Every row comes from one small tree of marks. Brackets hold a mark, then the marks that hang from it, in the order of their numbers. Every link used is in the known rows. Which tree was each row made from?
Known rows
{K856 K624}: 14.2; -5.6; -9.3; -7.5; -0.1; -8.9; 2.3; 1.2; 0.0; -15.9; -13.4; 5.6; -0.7; -15.5; 0.2; 27.0; 9.1; 14.5; 11.2; -16.1; 5.9; 25.3; -10.8
{K428 K624 K896}: -19.2; -9.4; -14.0; -7.7; -10.7; -5.5; -0.4; 16.4; -30.1; -45.0; 7.9; 14.7; -7.0; 17.1; -10.1; 18.0; 2.0; -17.7; -10.0; 11.8; 28.0; -0.6; -14.0
{K896 K856}: 10.2; 6.6; -9.7; -29.2; -21.7; -0.6; -7.5; -2.0; 13.4; -19.1; -14.8; -4.1; 5.3; -8.0; 1.4; 14.1; 20.4; -6.7; 16.3; 6.5; 7.5; -7.3; -11.1
{K428 K624}: -6.0; -1.0; -8.5; -18.0; -24.2; 5.9; 5.0; 9.7; -23.2; -36.1; -5.8; -0.6; -2.1; 8.9; -6.9; 13.5; 6.4; 7.4; 3.5; -8.2; 19.4; 6.2; 1.0
{K86 K177}: -3.6; -0.5; 21.1; -25.8; -11.2; 13.9; 7.4; 2.8; 6.6; -4.9; -37.2; -7.8; 9.0; -3.2; 0.0; 17.3; 32.9; 13.6; 22.1; 8.8; 6.6; 3.3; -1.8
{K896 {K856 {K174 K428} K624}}: 30.4; -7.8; -7.8; -11.7; -16.9; 8.1; 3.8; -2.9; 2.9; 5.7; -22.4; -7.2; 16.2; -20.7; 24.5; 16.6; 24.5; 5.1; 22.3; -15.0; 30.9; 21.7; -17.8
{K446 {K428 K624} {K959 K174 K896}}: -3.3; 4.7; -29.0; -11.1; -17.3; 6.7; 11.3; 4.1; -42.4; -43.2; -30.3; 1.9; -30.4; 12.9; -5.6; -13.4; -6.2; 48.1; 5.9; -11.6; 11.1; 34.4; -11.9
{K624 {K959 K174 {K446 {K428 K896}}}}: 12.6; -35.4; -19.5; 13.7; 17.9; -15.9; -2.0; 3.0; 2.7; -36.5; -8.0; -5.0; -33.6; 25.8; -17.1; -5.3; -3.3; 24.0; -14.2; 0.4; -3.2; 18.8; -48.2
{K959 K446 {K896 K856}}: -6.4; -4.9; -26.8; -36.1; -33.3; 17.8; -20.0; -7.1; 22.2; -34.1; -17.0; -17.1; -19.9; -1.6; 6.3; -27.9; 11.2; 7.1; 24.1; 46.9; 4.5; 17.6; 0.5
{K624 {K428 {K896 {K856 K446}}} K959}: 7.0; -4.9; 15.4; 14.1; 14.6; -24.1; 2.8; 24.5; 26.2; -15.5; -2.4; -0.8; -9.2; -0.9; 2.3; 18.3; 3.5; -54.2; -25.6; 17.1; 18.7; -25.3; -42.8
{K624 {K428 {K896 K856}}}: 0.3; -7.9; -7.2; -6.0; -9.9; -15.6; -0.4; 19.8; 16.4; -35.1; 9.3; 23.9; 5.1; 8.8; -4.8; 21.4; 22.7; -49.2; -26.5; 19.3; 11.8; -19.0; -44.9
{K896 {K856 K174 K446}}: -12.6; 10.1; 24.7; -31.3; -29.5; 23.6; 15.2; 0.1; 28.2; 6.8; -24.3; -35.0; -0.6; -6.6; -2.8; 11.8; 38.4; -20.4; 40.6; -10.3; 19.1; -11.7; 11.6
{K856 K174 {K446 K959} {K624 K428} K896}: 7.9; 1.2; 21.1; 23.7; -6.8; -11.2; 36.1; 10.3; 24.1; -6.7; -6.8; -7.8; -20.4; -10.7; 4.0; 26.5; 16.9; -34.4; 13.7; -26.6; 29.4; 23.3; 20.8
{K624 K428 {K959 K446 K896}}: 9.8; -16.9; 8.6; 7.4; -3.5; 8.0; -2.1; 17.7; 26.4; -37.9; -21.7; -8.4; -23.4; 20.1; -0.7; -17.4; -5.6; 5.9; -26.2; 25.9; -17.7; 9.9; -20.9
{K86 K177 {K428 {K624 K959}}}: 21.3; -1.7; 17.8; -9.7; 5.8; 1.3; 22.3; 16.4; -22.3; -16.5; -28.2; -8.2; -5.5; -5.1; 1.2; -0.2; -14.2; 26.5; -11.1; -0.7; 35.2; 9.7; -28.5
{K446 {K428 K896} {K959 K174}}: 4.4; -7.0; -15.8; 6.2; 0.9; -16.8; 7.3; -4.7; -15.9; -40.1; -21.2; 15.2; -21.3; 18.4; -20.6; 16.0; 9.6; 13.4; -6.8; -19.1; -6.1; 12.6; -37.6
{K428 {K624 K959} {K896 {K856 K174 K446}}}: -8.6; 5.1; 18.6; -3.6; -5.3; -4.7; 0.6; 17.8; 0.3; -10.2; -14.3; -25.1; -19.3; 7.9; 5.0; 7.7; -2.1; -40.6; 4.5; 9.5; 58.3; -14.7; -4.8
{K86 {K177 K762} {K428 K624}}: -6.6; -13.7; 17.3; -28.7; -21.3; 23.2; 33.7; 9.5; -31.6; -9.4; -16.1; 18.6; 13.7; -1.8; -10.7; 4.2; 13.3; 2.3; -11.4; -1.1; 44.2; 9.5; -34.8
{K624 {K428 {K896 {K856 K446}}} {K959 K174}}: -10.6; -12.7; 2.9; 16.1; 28.3; -20.0; 2.5; 25.5; 31.5; -11.2; 2.9; 4.4; -27.7; 6.2; -6.0; 0.2; 16.3; -35.3; -7.6; -3.6; 14.7; -14.0; -41.3
{K446 {K428 K624} {K959 K896}}: 13.0; 12.4; -16.7; -13.0; -31.2; 3.0; 12.9; 3.6; -48.6; -50.0; -35.9; -2.3; -10.5; 4.9; 1.3; 5.7; -17.3; 29.9; -12.3; 11.2; 14.9; 21.7; -13.4
{K896 {K856 K624}}: 24.2; 0.7; -24.2; -19.3; -6.9; -17.2; -11.3; -4.4; 9.4; -13.9; -11.1; 3.2; -2.1; -26.7; 11.6; 18.4; 13.8; 0.9; 18.9; 0.5; 25.2; 19.3; -13.9
{K896 {K856 K446}}: -6.1; 8.1; 1.0; -27.6; -21.2; 3.6; 5.4; -1.5; 16.0; -6.7; -10.9; -22.7; -0.4; -19.6; 1.2; 11.4; 25.3; -15.1; 32.2; 2.7; 14.8; -7.5; -2.1
{K174 {K428 K624 {K896 {K856 {K446 K959}}}}}: 2.8; 6.6; -21.6; 2.7; -26.0; -14.7; -3.4; -2.7; -37.0; -37.1; -12.8; -7.0; -9.4; -14.4; 16.7; 3.7; -2.0; -33.2; 4.1; 18.2; 50.7; 3.6; -13.2
{K856 {K624 {K428 K896}}}: 3.2; -18.6; -8.1; 16.8; 13.1; -22.7; 9.0; 21.3; 2.0; -33.6; 12.0; 31.0; -2.7; 1.2; -2.2; 32.0; 12.2; -26.4; -31.3; -1.7; 11.5; 15.2; -43.0
{K174 {K428 K624 {K896 {K856 K446}}}}: -14.0; -11.2; -26.6; -6.6; -18.0; -1.0; 2.8; 12.4; -34.5; -21.7; 10.9; -4.9; 4.2; -14.3; 16.6; 6.0; 7.3; -32.0; 7.0; 24.9; 52.6; 0.0; -25.7

Which tree is each row?
7.8; -14.5; -27.0; 4.6; 4.9; -13.9; 0.9; 1.5; -12.6; -0.9; 4.3; 0.0; 4.8; -38.0; 25.8; 17.6; 11.7; -22.7; 14.7; 18.7; 39.0; 20.0; -39.2 | {K174 {K428 {K896 {K856 K446 K624}}}}
-15.5; -12.3; 26.2; -6.6; -13.9; 18.2; 39.0; 10.6; -5.6; -5.1; -13.4; -21.7; 6.4; 10.4; -13.8; 33.3; 26.6; -18.2; 2.4; -7.3; 10.9; -6.0; -29.2 | {K856 K174 {K446 {K428 K896}}}
-19.3; -3.4; -18.7; 5.7; -6.5; -13.5; 20.9; 5.0; -41.8; -40.8; -7.7; -4.1; -36.3; 9.5; -17.4; 7.1; 5.5; 4.6; 4.7; -21.6; 30.7; 20.7; -18.1 | {K856 {K446 {K428 K624 K896} {K959 K174}}}
10.9; -17.0; 14.7; 18.0; 1.9; 5.8; 7.5; 20.2; -30.4; -21.4; -21.1; 0.9; 3.0; 23.1; 8.9; 15.7; -11.8; -11.1; -23.8; -2.7; 32.2; -3.2; -27.2 | {K856 {K174 {K428 {K624 K959} K896}}}
31.4; 8.4; -18.7; -9.9; -21.3; -31.0; -4.3; -10.0; -10.4; -43.0; -25.4; 8.0; -2.1; -0.8; -3.2; 27.0; -0.7; -19.9; -18.2; 16.1; 16.4; -4.3; -43.9 | {K446 {K428 {K896 K856}} K959}
9.0; 26.9; 6.4; -19.2; -30.1; -9.7; -2.0; -15.1; 15.4; -20.8; -35.3; -23.3; -14.7; -20.2; -0.9; 11.5; 16.1; -19.4; 30.8; -2.4; 13.1; -4.1; 12.2 | {K896 {K856 {K446 K959}}}
-6.4; -11.1; -37.5; -16.4; -5.6; 3.4; -28.5; 5.4; 4.6; -35.8; -16.1; -16.4; -54.2; 12.0; 8.2; -52.2; -10.5; 30.5; 23.4; 24.9; 30.5; 29.6; 2.3 | {K428 {K624 {K959 K174 K446 {K896 K856}}}}
-23.8; -19.9; -33.4; -9.1; -4.4; 33.0; 6.5; 17.6; -41.5; -22.4; -7.5; 8.8; -10.0; 7.1; 11.7; -25.3; 6.7; 45.3; 21.4; 1.0; 9.6; 31.6; -14.5 | {K959 {K174 {K428 K624}} K896}
8.7; -16.7; -6.1; 22.4; 41.5; -6.8; 2.3; 27.1; 15.7; -10.3; -17.4; 19.3; -30.0; 1.2; 7.8; -6.8; -3.1; 30.9; -10.0; -14.8; -8.5; 33.6; -34.3 | {K856 {K624 K428 {K959 K174 K896}}}
47.9; -6.5; -0.2; 6.1; 15.2; -27.3; 3.6; 8.5; 3.5; -4.0; -25.9; -3.1; -1.2; -5.3; 13.8; 33.1; -7.4; -9.9; -19.0; 2.8; 40.2; 10.0; -56.2 | {K446 {K428 {K896 {K856 K174 {K624 K959}}}}}
12.7; -4.6; 19.3; 11.8; 11.0; 5.3; 8.2; 28.8; 13.5; -23.1; -27.2; 8.4; -4.3; 13.6; 2.7; 4.7; -8.3; 2.0; -32.2; 13.9; -21.5; -5.5; -33.8 | {K624 K428 {K959 K896}}
7.0; 4.1; 16.9; -32.8; -32.6; 20.1; 32.2; 2.2; 8.6; 6.0; -25.3; -38.2; 10.2; -8.9; -1.8; 20.8; 36.1; -7.0; 25.7; -12.8; 21.8; -5.1; -17.9 | {K896 {K856 K174 {K446 K428}}}
24.1; -28.4; -13.3; 1.3; 5.1; -4.4; 4.3; -1.1; 8.7; -25.5; -22.2; -20.2; -30.1; 16.0; -17.1; -10.1; 2.9; 47.3; 0.4; -20.7; -11.4; 22.7; -30.0 | {K624 {K959 K174 {K446 K428}}}
24.5; -4.1; -16.3; -6.5; -7.3; -19.0; 1.8; 13.6; 17.4; -20.3; 0.1; 14.0; 1.9; -17.2; 11.0; 21.5; 22.3; -15.9; -9.0; -7.9; 21.8; 16.5; -30.7 | {K896 {K856 {K624 K428}}}
19.8; -35.1; -35.8; 24.2; 32.7; -26.9; -11.5; -4.3; 29.0; -14.7; 7.2; -3.0; -51.7; -4.1; 4.0; -14.4; -12.2; 24.7; 28.6; -5.0; 19.2; 50.0; 6.3 | {K856 {K624 {K959 K174 K446}} K896}
-6.1; -20.5; -22.4; 4.6; -12.4; 3.2; 3.8; 15.6; -48.0; -38.6; 5.8; 18.0; 11.1; 7.1; 5.7; 16.2; 0.1; -9.4; -15.3; 13.7; 27.4; 6.7; -31.9 | {K174 {K428 K624 K896}}
16.7; -9.3; -8.0; 7.7; 2.3; 13.4; -0.5; 18.5; -39.7; -22.1; -28.9; -1.3; 2.3; 1.1; 23.5; -6.7; -28.4; 29.0; -15.0; 22.9; 12.2; 12.9; -25.1 | {K174 {K428 {K624 {K959 K896}}}}
4.0; 2.6; -16.5; -10.2; -8.2; 9.3; 11.4; -2.4; -15.0; -29.8; -40.4; 1.5; -21.9; 7.5; -8.6; -5.1; 5.0; 48.7; 11.9; -10.4; -20.1; 25.9; -20.5 | {K446 K428 {K959 K174 K896}}
-0.5; -12.8; -15.3; 17.9; 5.2; -5.9; -3.1; -5.7; -17.1; -34.7; -21.2; 20.2; -14.5; 10.8; -6.2; 3.7; 10.6; 9.0; 4.5; -13.1; -9.5; 13.8; -24.3 | {K446 {K959 {K174 {K428 K896}}}}
6.5; -2.4; 17.6; 21.7; -3.5; 0.1; 16.4; -6.5; -12.2; -8.9; -31.6; -11.6; -6.6; -14.5; 10.8; 24.0; 11.6; -17.8; 13.4; -16.2; 24.6; 26.2; -7.2 | {K856 {K174 {K428 K896}} {K446 K959} K624}
-5.5; -36.9; -5.0; 24.5; 21.0; -13.0; -6.0; 18.0; 29.1; -41.1; 3.0; 9.7; -41.3; 36.9; -20.1; -14.2; 9.2; -9.6; -25.5; -5.1; -8.6; 7.3; -34.4 | {K624 {K428 K896} {K959 K174 K446}}
-15.6; -19.0; -23.4; -3.8; 2.1; 13.0; -16.9; 7.8; -5.2; -36.9; -16.0; -13.1; -53.9; 22.2; -2.2; -45.1; -14.6; 43.4; 15.5; 12.4; 10.5; 34.8; 8.1 | {K428 {K624 {K959 K174 K446 K896}}}
41.0; -13.0; 10.3; 4.7; -7.9; -12.8; -4.1; 5.9; 48.0; -17.9; -22.8; -17.4; -22.9; 3.6; 10.6; -1.8; 13.3; -15.8; -12.1; -10.0; 29.3; 20.4; -15.2 | {K896 {K856 K174 {K624 K428 {K959 K446}}}}
24.4; -7.5; 5.6; 11.8; 12.4; -29.3; -9.9; 23.4; 24.0; -30.1; -5.9; 18.1; -2.2; 11.1; 0.9; 21.2; -1.7; -45.1; -42.9; 18.9; 10.6; -24.3; -53.4 | {K624 {K428 {K896 K856}} K959}
-20.9; 9.7; -5.0; -32.5; -17.9; 19.9; 2.1; 4.0; 12.4; -5.9; -18.2; -20.0; -7.1; -20.3; 12.4; -5.9; 17.0; -5.5; 36.1; 33.5; 8.2; 1.5; -3.0 | {K959 {K896 {K856 K446}}}
-5.4; -35.3; -25.8; -5.8; -14.1; 21.4; -0.7; -8.6; 0.7; -25.3; -6.5; -9.3; -15.3; 10.0; -5.8; -23.5; 28.6; 37.3; 26.6; -14.9; -13.0; 31.3; -9.3 | {K959 {K174 K428} K446}
-2.1; -24.1; 8.2; 28.5; 36.2; -17.1; 2.8; 28.2; 18.4; -27.3; -2.2; 28.0; -21.4; 30.4; -15.5; 9.7; 7.2; -11.5; -31.0; -16.7; -9.6; -8.3; -48.0 | {K624 {K428 K896} {K959 K174}}
-3.2; -1.0; -11.8; -28.4; -37.8; 38.7; 4.9; 12.7; -25.2; -14.4; -22.9; -11.1; 10.1; 0.7; 27.4; -14.0; 11.4; 8.1; 17.4; 22.5; 37.0; 11.5; -6.6 | {K959 {K896 {K856 {K174 {K428 K624}}}}}
3.1; -21.9; -20.9; 16.6; 21.8; -13.8; 29.2; 21.0; -22.1; -5.7; 13.1; -15.5; -28.7; -2.8; -0.3; 4.5; -14.8; 19.2; 14.5; -16.1; 39.2; 17.6; -13.3 | {K856 {K446 {K428 {K624 {K959 K174}}}} K896}
-19.7; -21.0; 10.5; -16.9; -9.4; 12.2; 28.4; 13.9; -37.6; -17.9; -2.2; 34.6; 10.2; 7.8; -12.2; 9.5; 6.8; -21.2; -24.3; 20.4; 51.9; 4.2; -50.9 | {K86 {K177 K762} {K428 K624 K896}}
2.4; -8.4; -19.9; 16.6; 17.6; -27.8; 18.3; -6.2; -19.2; -21.5; -12.4; 0.6; -33.5; -13.0; -8.7; 18.2; 9.1; 15.1; 12.6; -28.5; 19.2; 40.3; -29.2 | {K856 {K446 {K428 K896} {K959 K174}} K624}
7.0; 3.3; -1.8; -27.1; -15.1; 18.8; 27.1; 5.5; 1.3; 13.3; -25.8; -31.1; -0.4; -27.7; 21.1; 8.5; 16.9; 13.6; 32.0; 9.2; 33.3; 30.4; -22.7 | {K959 {K896 {K856 K174 {K446 K428} K624}}}
30.2; -11.5; -0.9; 11.4; -1.3; -1.5; 1.8; 13.8; -35.7; -22.8; -20.7; -1.3; 7.8; 1.8; 12.0; 12.5; -19.5; 18.6; -17.2; -7.7; 18.9; 6.3; -24.0 | {K174 {K428 {K624 K959}}}
17.2; 11.9; -7.1; -15.2; -39.7; -14.9; 4.7; -0.6; -27.8; -45.5; -26.8; -3.7; -7.6; 16.2; -2.5; 21.5; 2.5; -24.9; -15.1; 1.5; 52.9; 1.8; -20.6 | {K446 {K428 K624 {K896 {K856 K174}}} K959}
-7.2; -2.1; 26.2; -8.0; -7.5; 17.5; 25.4; 3.7; 12.0; 8.3; -21.9; -25.7; -7.5; -16.0; -0.7; 24.1; 29.3; 0.3; 35.9; -31.5; 18.2; 22.2; 13.6 | {K856 K174 K446 K624}
